Each row was made from one path, in order. Every step used is in the known rows, and no mark comes twice. Write each row's path.
In the rows, zero is written as 128.
Known rows:
neli -> duseg -> viro -> dalo -> leder -> tozi: [ 93 122 144 163 111 154 202 170 135 136  87 106 129 175 102 165 179 129
  94 153 164 118  99 106 144]
tanuz -> neli: [104  93 126 132  89 150 155 106  99 138  88 152 137 136 120 157 160 142
  98 129 159 118 137 114 108]
tuzi -> neli: [113  88 125  99 115 153 186 131 120 150  90 131 141 126 140 145 175 150
 103 150 161 128 124  92 124]
vikuzu -> viro: [118  90 119 132 117 129 150 154  99 166  87 138 139 135  92 160 151 119
 109 129 125 108 126  96  98]
viro -> duseg: [111  75 129 126 111 144 152 150  91 147  87 122 159 143 106 156 181 139
 125 163 174 125 121  93 109]
vikuzu -> viro -> dalo -> leder -> tanuz -> neli -> tuzi: [ 91 147  93 141  70 155 196 129  99 135  88 130 124 154  99 195 214  74
  75 123 136 168 116 129  94]
pelerin -> neli -> tanuz: [ 94 108 148 103 106 137 161 108  92 164  79 137 152 140 117 159 171 163
 108 138 136 130 147 133 136]
dalo -> viro -> duseg -> neli -> tuzi: [112  90 134 121  84 128 159 185 103 119  94 148 168 122 115 180 185 101
 119 165 174 177 111  90 138]
leder -> tanuz -> neli: [ 92  99 104 147  79 169 177 101  89 147  84 146 128 130 123 152 171 131
  88 133 148 115 154 123 105]
tanuz -> leder -> vudule: [ 99 104 135 142  99  98 140 163 111 130  99 153 123 137 142 151 187 144
 121 130 120 118 140 100 154]
vudule -> leder -> tanuz -> neli: [ 93  95 119 163  87 191 181 116  86 154  91 127 136 142 124 143 184 126
  97 144 165 111 169 136 112]
tanuz -> neli -> tuzi: [102 115 119 133  86 139 155 117  98 113  97 157 143 125 133 176 174 126
  98 132 159 152 126 118 118]
tanuz -> leder -> dalo: [103  93 150 128  98 120 167 158  98 140  93 157 132 141 148 134 197 148
 109 123 146 105 151  85 140]
duseg -> viro: [108 102 160 140 115 149 161 163 133 145  84 144 134 125 119 153 147 144
 103 144 156 131 137 106 129]
vikuzu -> viro -> duseg -> neli: [111  85 109 128 102 142 154 161  88 167  69 121 171 135  85 165 167 136
 127 149 161 123 108  72 106]
tanuz -> neli -> duseg -> viro: [102 122 138 151 102 168 163 103  97 126  82 118 135 133 100 154 147 130
  90 139 190 101 115 122 124]
tuzi -> neli -> tanuz -> leder -> dalo -> viro -> duseg: [110 103 146  84 100 142 182 169 104 146  68 126 122 132 127 151 233 113
  88 134 153  96 115 117 138]
vudule -> leder -> dalo: [120  63 153 152 131 156 172 165  75 159 107 136 138 144 142 130 194 159
 110 142 158 121 162 109 127]
pelerin -> neli -> duseg -> viro -> dalo -> leder: [ 92 139 162 127 106 155 198 120 105 141  93  98 154 173  98 151 199 129
 105 159 210 166 114 120 137]
pelerin -> neli -> duseg: [ 99  96 128 126 115 138 171  91  65 149 102 119 167 146 114 135 167 140
 121 161 188 125 128 107 125]
viro -> vikuzu: [101  73 156 126 100 141 147 144 101 156  87 140 146 130 149 146 177 122
 113 148 150 118 137  97 125]
vikuzu -> viro -> duseg -> neli -> tuzi: [111 103 102 129  97 132 154 175  88 140  76 127 179 126  98 184 183 119
 124 154 158 153  96  78 115]
vudule -> leder: [112  76 154 142 115 156 165 159 101 156 104 126 152 149 123 142 174 141
 121 157 168 125 155 108 129]
tuzi -> neli -> pelerin: [ 99 106 128  89  97 145 191 124  97 156  98 125 128 123 128 144 178 168
  94 145 123 111  98 107 130]
dalo -> leder: [106  88 168 124  89 136 190 148 113 147 100 150 139 153 104 159 175 131
 116 137 152 154 149  87 132]
leder -> tanuz -> neli -> pelerin: [ 80 116 110 138  60 162 180  93  66 157  91 138 114 128 112 149 173 148
  77 130 112  97 126 140 113]
vikuzu -> viro -> duseg: [117  85 110 133 122 139 144 161  85 166  80 117 155 143  77 164 173 115
 122 149 153 103 105  93  83]

Which path is each row?
[110 107 136 119 102 133 174 159 111 166  92 121 135 170  80 173 187 109
 102 129 137 150 117  96 105] : vikuzu -> viro -> dalo -> leder
[102 123 165 134 107 157 192 145 114 132  89  96 135 171  91 166 182 117
  97 159 188 156 109 103 148] : neli -> duseg -> viro -> dalo -> leder
[ 93 103  95 152  87 174 179  79  58 140  87 118 132 138 109 149 164 116
  88 147 165  96 132 120 118] : leder -> tanuz -> neli -> duseg
[113  91 113 103 123 155 191 108  90 140  93 101 147 134 127 142 170 134
 104 165 181 114 105  90 137] : tuzi -> neli -> duseg
[ 78 146 105 127  52 159 199 108  76 169  88 116 106 162  69 174 202 109
  67 113 100 117 102 140  92] : vikuzu -> viro -> dalo -> leder -> tanuz -> neli -> pelerin
[106 124 149 153 118 132 169 158 106 122  95  98 115 166 101 172 193 133
  98 153 156 159 105 115 158] : neli -> duseg -> viro -> dalo -> leder -> vudule
[128  60 149 135 114 130 161 171  92 148 106 170 115 128 127 140 175 120
  91 128 133 127 149 107 116] : leder -> dalo -> viro
[ 92 117  99 148  76 160 177 115  92 126  92 152 133 121 137 171 183 110
  86 135 145 147 141 128 116] : leder -> tanuz -> neli -> tuzi
[129  56 164 151 121 149 169 186  87 158 116 151 126 137 126 134 190 117
 100 139 156 120 163 120 120] : vudule -> leder -> dalo -> viro
[108 106 148 147 124 150 166 142  99 132  85 113 142 135 103 148 144 132
 106 157 174 110 118 103 140] : neli -> duseg -> viro
[103  98 144 123  73 116 169 203  96 110  90 161 157 125 142 160 224 103
 115 143 174 153 121  79 150] : tanuz -> leder -> dalo -> viro -> duseg -> neli -> tuzi
[ 96 106 114 117  84 133 157 155  64 177  76 112 160 133  72 164 169 158
 118 149 126 101  81  89 112] : vikuzu -> viro -> duseg -> neli -> pelerin
[ 99 115 145  86 103 143 190 138 108 151  66 134 120 130 156 145 214 164
  86 120 131 101 136 106 160] : tuzi -> neli -> tanuz -> leder -> dalo
[ 82 116 147 184  94 215 181 115  78 146  75  90 136 133 135 136 194  87
  89 161 201  84 142 148 129] : vudule -> leder -> tanuz -> neli -> duseg -> viro -> vikuzu
[ 95 127 132  98 104 118 162 144 124 137  73 129 109 129 151 166 202 161
 100 124 106 108 124 117 177] : tuzi -> neli -> tanuz -> leder -> vudule
[108 100 171 113  90 117 161 169 102 147  84 162 109 134 123 155 192 113
  85 111 110  99 152 123 153] : neli -> tanuz -> leder -> dalo -> viro
[ 99 111 113 134  94 151 197 152 101 168  84 117 124 165  88 169 197  94
  90 132 126 148 129 107 103] : vikuzu -> viro -> dalo -> leder -> tanuz
[110  64 168 126  95 136 146 166 113 153  95 154 131 121 137 148 175  76
 102 146 143 120 136 113 119] : dalo -> viro -> vikuzu
[101 120 174 129 101 152 188 167 146 141  86 123 130 163 106 169 184 133
  96 145 168 173 127 107 138] : duseg -> viro -> dalo -> leder
[ 95 139 154 139  83 171 189 110 110 121  83 102 131 169  86 170 182 119
  82 141 200 147 104 123 130] : tanuz -> neli -> duseg -> viro -> dalo -> leder
[ 73 128 138 133  40 165 212 102  76 152  97 141 111 145  92 158 191 135
  80 123 117 119 134 131 122] : dalo -> leder -> tanuz -> neli -> pelerin
[104  93 123 121  91 137 163 164  91 122  84 131 184 127 129 176 187 143
 130 172 180 176 110  76 141] : viro -> duseg -> neli -> tuzi
[108 116 138 137 127 151 158 138 105 134  80  92 141 154 108 157 162 129
  94 163 179 131 101 112 136] : neli -> duseg -> viro -> dalo
[103  96 155 113  92 139 183 147 119 145  98 128 139 173 109 167 193 131
 106 145 155 173 132  98 133] : viro -> dalo -> leder
[ 93 113 155 154  97 173 152 105  95 131  73 110 137 126 127 150 166 105
  89 142 194  92 112 123 126] : tanuz -> neli -> duseg -> viro -> vikuzu
